Known rows, with every way that one mark hangs from another
[Z_92 Z_681 [Z_940 Z_532 Z_615]]: 1.365 -2.131 -1.937 -1.465 3.762 -2.780 -1.289 2.064 0.737 -3.717 1.604
 -0.938 1.527 2.084 -1.924 -2.661 2.368 -0.404 4.671 0.248 4.001 3.409
 -1.459
[Z_92 Z_681 [Z_940 Z_336 Z_593 Z_615]]: 1.559 -2.199 -2.335 -1.831 2.883 -2.308 -1.600 3.240 1.944 -4.804 1.214
 -1.317 0.205 2.847 -1.632 -3.879 5.521 0.198 1.923 0.854 5.212 3.231
 -0.379
[Z_615 Z_681 [Z_940 Z_92 Z_336 Z_532]]: 1.092 -0.537 -0.147 -5.924 2.380 -2.018 -3.166 0.432 2.100 -2.931 0.509
 -1.821 3.142 5.947 -2.017 -4.614 3.135 0.904 3.832 0.735 1.552 1.538
 1.551
[Z_336 [Z_940 [Z_92 Z_681] Z_532 Z_593]]: 1.366 2.048 -1.157 -3.797 3.967 -3.130 -4.029 2.956 0.131 -4.608 1.989
 -2.012 0.885 3.641 -2.555 -4.493 2.832 -0.470 4.614 0.677 1.960 2.361
 -0.389
[Z_593 Z_681]: 0.314 -1.787 1.682 -0.745 3.922 -0.757 -1.806 -1.088 -0.495 -1.841
 -0.095 -1.817 -0.789 3.034 0.043 -2.384 1.919 0.650 5.257 -1.410 3.415
 1.186 -0.178
[Z_92 [Z_681 Z_593]]: 1.558 -2.437 -1.386 -2.081 3.706 -0.854 -2.128 -0.858 1.446 -1.608
 -0.550 -1.019 -1.285 3.186 -1.166 -3.367 1.402 0.058 6.499 0.126 5.506
 1.985 0.767
[Z_336 [Z_940 Z_92 Z_532 [Z_593 Z_681] Z_615]]: 0.805 1.334 -1.203 -3.371 5.202 -4.116 -3.843 4.010 -0.811 -5.622 1.229
 -2.076 2.877 4.316 -0.344 -4.821 2.884 0.197 3.012 -2.173 1.740 2.873
 0.155
[Z_615 [Z_681 Z_532] [Z_940 Z_92]]: -0.872 -2.618 0.435 -4.923 1.912 -1.040 -2.146 -1.562 1.855 -2.057 0.091
 -0.683 1.004 5.088 -1.994 -4.138 3.664 0.870 5.807 1.130 2.433 2.299
 0.405
[Z_593 [Z_681 [Z_532 [Z_940 Z_336 Z_615]]]]: 0.596 -3.498 0.764 -3.237 4.305 -1.179 -1.232 -0.561 0.785 -4.743 -0.491
 -2.162 0.371 4.826 0.389 -3.651 2.882 0.724 2.905 -1.748 6.503 1.024
 0.691
[Z_336 [Z_940 Z_532]]: 0.636 -0.518 0.701 -0.942 3.383 -2.957 -2.283 1.060 0.365 -2.643 1.456
 -2.595 0.934 3.907 -0.539 -3.028 0.102 0.703 4.221 -0.547 1.066 1.559
 0.621
[Z_336 [Z_940 Z_615]]: 0.373 -2.576 -1.259 -0.024 4.195 -1.469 -0.720 0.515 1.743 -2.808 0.981
 -1.222 1.847 4.009 -0.355 -3.765 1.455 1.478 2.499 -1.026 3.389 3.026
 0.557
[Z_681 Z_593]: 1.327 -2.528 -0.202 -1.563 3.571 -1.319 -2.029 -0.851 1.347 -1.551
 -1.640 -1.141 -0.656 3.677 -0.016 -3.313 1.072 0.766 5.199 -0.341 3.993
 1.593 1.823
[Z_593 [Z_681 [Z_532 Z_940]]]: -0.146 -1.972 2.486 -2.161 4.201 -1.115 -1.791 -1.883 -0.168 -2.659
 -0.396 -2.049 -1.693 3.816 -0.715 -2.463 2.061 -0.023 5.617 -1.501
 4.803 0.255 -0.359
[Z_336 [Z_940 Z_92]]: 0.809 -1.135 -0.223 -1.605 4.355 -0.981 -2.749 -0.032 1.280 -4.240 0.749
 -0.712 0.708 4.544 -1.331 -4.420 2.343 1.084 2.911 0.670 2.508 2.104
 -0.030
[Z_532 [Z_940 Z_336]]: 1.768 -1.904 1.121 -2.328 4.167 0.040 -1.476 -1.304 2.433 -3.103 -0.486
 -2.098 -0.356 4.494 -1.677 -2.980 2.283 0.915 2.335 -0.410 4.582 -0.111
 1.204
[Z_615 [Z_681 Z_532] [Z_940 Z_593]]: -1.459 -1.521 0.881 -3.889 0.987 -2.660 -1.714 -0.103 1.809 -0.117 0.429
 -2.340 0.024 4.282 -2.016 -3.038 4.052 0.728 6.025 -0.113 1.582 2.226
 1.356
[Z_681 Z_532 Z_593]: 0.388 -3.592 0.119 -2.684 2.533 -2.312 -1.790 -0.823 0.919 -2.335 -1.470
 -1.429 -1.311 3.578 0.570 -3.358 1.203 0.532 6.308 0.445 4.636 1.594
 1.893
[Z_940 Z_92 Z_336 [Z_593 [Z_681 Z_532]] Z_615]: 0.673 -1.770 -0.268 -5.216 3.438 -2.979 -2.409 2.381 -0.133 -6.560
 -0.631 -2.041 1.211 4.137 0.883 -5.010 4.977 0.675 2.952 -0.326 5.328
 2.103 1.283
[Z_593 [Z_681 [Z_532 [Z_940 Z_92 Z_336 Z_615]]]]: 1.273 -2.877 0.233 -4.969 5.030 -0.818 -2.167 -0.206 0.911 -6.788 -0.879
 -1.076 1.118 5.260 -0.054 -5.018 3.933 0.505 2.516 -0.654 6.763 1.091
 0.374
[Z_615 [Z_940 Z_532 [Z_593 Z_681]]]: 0.242 1.696 0.787 -3.458 3.870 -3.383 -2.927 1.604 0.163 -1.883 1.193
 -4.012 1.176 3.196 -0.940 -1.556 2.948 0.337 5.358 -2.034 0.566 1.052
 -0.525
[Z_336 [Z_940 Z_92 Z_593 [Z_615 [Z_681 Z_532]]]]: -0.472 -1.642 -1.106 -3.737 2.333 -3.113 -2.641 2.110 0.848 -4.142 0.840
 -0.384 1.622 5.660 -1.376 -6.358 4.200 0.429 3.549 -0.202 2.893 4.002
 1.850
[Z_940 Z_593]: 0.693 -0.331 0.480 -1.470 3.134 -1.616 -1.355 0.523 0.865 -1.304 -0.033
 -2.310 -0.304 2.080 -1.351 -2.497 2.614 0.464 4.262 -0.320 2.450 1.226
 1.249

Rows
2.320 -2.351 -2.282 -5.754 3.015 -3.063 -3.338 1.705 1.836 -4.153 -1.323
 -0.374 3.350 6.420 -0.514 -6.734 1.994 0.453 3.884 -0.394 4.065 2.899
 3.990 : [Z_940 Z_92 Z_336 Z_532 [Z_615 [Z_681 Z_593]]]
1.812 -0.055 -2.265 -3.948 4.522 -2.938 -4.441 1.587 0.761 -4.817 0.731
 -0.850 0.520 5.191 -1.598 -5.522 1.290 -0.367 5.391 0.768 3.381 2.847
 0.259 : [Z_336 [Z_940 [Z_92 [Z_681 Z_593]] Z_532]]
0.457 1.195 0.347 -1.560 3.062 -4.193 -2.821 2.709 0.333 -2.743 1.635
 -3.375 0.940 3.611 -1.167 -3.067 1.385 0.258 3.686 -0.721 0.252 1.693
 1.157 : [Z_336 [Z_940 Z_532 Z_593]]
0.826 -2.585 -0.247 -4.700 2.240 -0.803 -2.043 -0.323 1.098 -5.382 0.009
 -1.457 -0.786 4.021 -0.985 -4.523 3.920 0.157 4.846 2.861 6.503 1.290
 0.398 : [Z_940 [Z_92 [Z_681 Z_532]] Z_336]
1.677 -0.164 -2.468 -5.960 4.548 -1.865 -3.751 0.645 2.037 -3.395 -0.271
 -1.532 1.700 4.176 -2.323 -3.763 2.181 -0.151 6.358 0.769 3.411 2.077
 -0.561 : [Z_615 [Z_940 [Z_92 [Z_681 Z_593]] Z_532]]
0.875 -2.876 0.698 -3.214 3.939 -1.587 -2.260 -1.567 1.656 -2.311 -1.811
 -1.424 -1.479 4.460 -1.124 -3.256 1.191 0.075 5.314 -0.376 5.246 0.692
 1.435 : [Z_681 [Z_532 Z_940] Z_593]
1.454 1.486 -0.664 -6.137 3.695 -2.929 -3.230 2.445 2.197 -4.562 0.497
 -3.477 2.791 4.358 -1.745 -3.493 4.017 0.739 2.357 0.897 1.256 0.819
 0.935 : [Z_615 [Z_940 Z_92 Z_336 Z_532 Z_593]]
1.490 -3.207 -0.582 -4.985 4.517 -0.983 -1.449 -0.091 2.490 -6.121
 -1.018 -1.048 1.764 5.005 -1.217 -4.942 3.326 0.626 1.856 0.728 6.480
 1.032 1.073 : [Z_681 [Z_532 [Z_940 Z_92 Z_336 Z_615]]]
1.755 -0.878 -0.816 -2.282 5.213 -1.068 -0.792 0.687 2.465 -1.994 -0.278
 -1.600 1.361 2.887 -2.667 -2.774 2.782 0.518 2.481 -2.107 4.110 1.529
 0.902 : [Z_532 [Z_940 Z_593 Z_615]]
1.352 -3.083 -1.416 -5.402 2.835 -1.531 -3.117 -0.220 1.451 -5.630
 -1.177 -0.925 -1.040 5.003 -0.315 -5.575 3.404 -0.010 5.238 2.461 7.122
 1.884 1.291 : [Z_940 [Z_92 [Z_681 Z_532 Z_593]] Z_336]
3.183 -2.473 -3.226 -5.270 6.062 -0.136 -2.785 0.243 3.274 -5.611 -1.439
 0.071 1.306 5.340 -2.267 -5.819 3.376 -0.042 2.392 0.041 8.064 1.731
 0.951 : [Z_532 [Z_940 [Z_92 [Z_681 Z_593]] Z_336 Z_615]]
1.300 -2.389 -1.444 -5.459 2.790 -1.118 -3.738 -0.589 3.367 -3.097
 -1.182 -0.613 1.376 7.031 -1.715 -5.818 4.001 1.496 3.506 0.515 3.525
 2.298 2.419 : [Z_615 [Z_681 Z_593] [Z_940 Z_92 Z_336]]
0.035 -2.841 0.068 -2.201 2.398 -3.786 -1.810 2.786 -0.098 -6.153 0.267
 -2.165 -0.270 3.653 1.043 -3.964 5.728 0.838 2.502 -0.462 4.459 2.923
 0.156 : [Z_92 [Z_940 Z_336 [Z_593 [Z_681 Z_532]] Z_615]]
0.043 -2.143 0.285 -3.446 2.604 -3.032 -1.515 1.749 0.070 -4.555 -0.301
 -2.914 0.468 3.653 1.414 -3.997 4.307 0.842 3.448 -1.153 4.988 1.743
 1.735 : [Z_940 Z_336 [Z_593 [Z_681 Z_532]] Z_615]
1.749 -3.697 -1.884 -3.240 2.133 -4.193 -3.049 2.550 1.583 -3.787 -0.437
 -0.381 1.806 5.887 -0.119 -5.398 2.441 0.492 3.459 -0.474 3.437 3.512
 2.806 : [Z_92 [Z_940 Z_336 Z_532 [Z_615 [Z_681 Z_593]]]]
1.045 1.178 -0.415 -6.400 1.997 -3.214 -3.880 2.004 1.940 -3.050 0.724
 -2.725 2.776 5.619 -2.688 -4.896 4.459 0.839 3.430 0.425 0.692 1.608
 1.978 : [Z_615 Z_681 [Z_940 Z_92 Z_336 Z_532 Z_593]]
-0.411 -0.997 -0.702 -3.245 4.493 -3.303 -3.025 2.396 -0.483 -5.903
 0.839 -1.394 0.991 4.561 0.366 -5.225 4.261 0.503 3.575 -1.175 3.450
 3.286 0.027 : [Z_336 [Z_940 Z_92 [Z_593 [Z_681 Z_532]] Z_615]]
0.749 -2.840 1.728 -3.187 2.997 -0.986 -1.114 -1.434 1.865 -3.656 -0.665
 -2.359 -0.994 4.738 -1.046 -3.093 2.189 0.735 3.249 0.495 5.375 -0.151
 1.454 : [Z_681 [Z_532 [Z_940 Z_336]]]
1.998 -0.672 0.465 -4.452 3.262 -2.239 -2.641 1.095 0.841 -4.953 -0.175
 -2.061 1.836 4.051 -0.699 -4.073 1.837 0.527 3.319 1.579 3.045 0.495
 1.590 : [Z_940 Z_92 Z_336 Z_532]
2.263 0.102 -1.517 -5.353 3.902 -3.436 -2.453 3.543 1.259 -5.450 -0.253
 -2.494 3.859 3.701 -0.904 -4.629 3.289 0.405 1.919 0.250 3.110 1.661
 2.375 : [Z_940 Z_92 Z_336 Z_532 Z_593 Z_615]
0.920 0.805 0.076 -4.353 2.669 -3.341 -2.392 2.103 1.940 -2.670 0.909
 -4.717 1.969 3.905 -1.330 -2.392 2.943 1.076 2.949 -0.152 1.195 0.668
 1.307 : [Z_615 [Z_940 Z_336 Z_532 Z_593]]
0.451 -1.196 0.431 -4.245 1.493 -2.345 -2.334 -0.155 2.100 -1.187 1.070
 -2.811 2.154 5.567 -1.490 -3.380 2.173 1.176 4.482 -0.240 1.294 1.302
 1.990 : [Z_615 Z_681 [Z_940 Z_336 Z_532]]
1.902 -1.721 -0.890 -3.774 3.438 0.144 -2.121 -0.468 1.542 -4.768 0.152
 -0.940 -0.020 4.005 -1.732 -4.488 3.683 0.155 3.866 2.193 5.801 1.089
 0.120 : [Z_940 [Z_92 Z_681] Z_336]
-0.254 -1.349 1.744 -3.231 1.981 -3.021 -2.310 0.813 -0.751 -4.151
 -0.043 -3.638 -1.489 3.887 1.151 -3.270 4.114 0.686 4.477 -0.307 3.982
 0.762 1.416 : [Z_940 Z_336 [Z_593 [Z_681 Z_532]]]
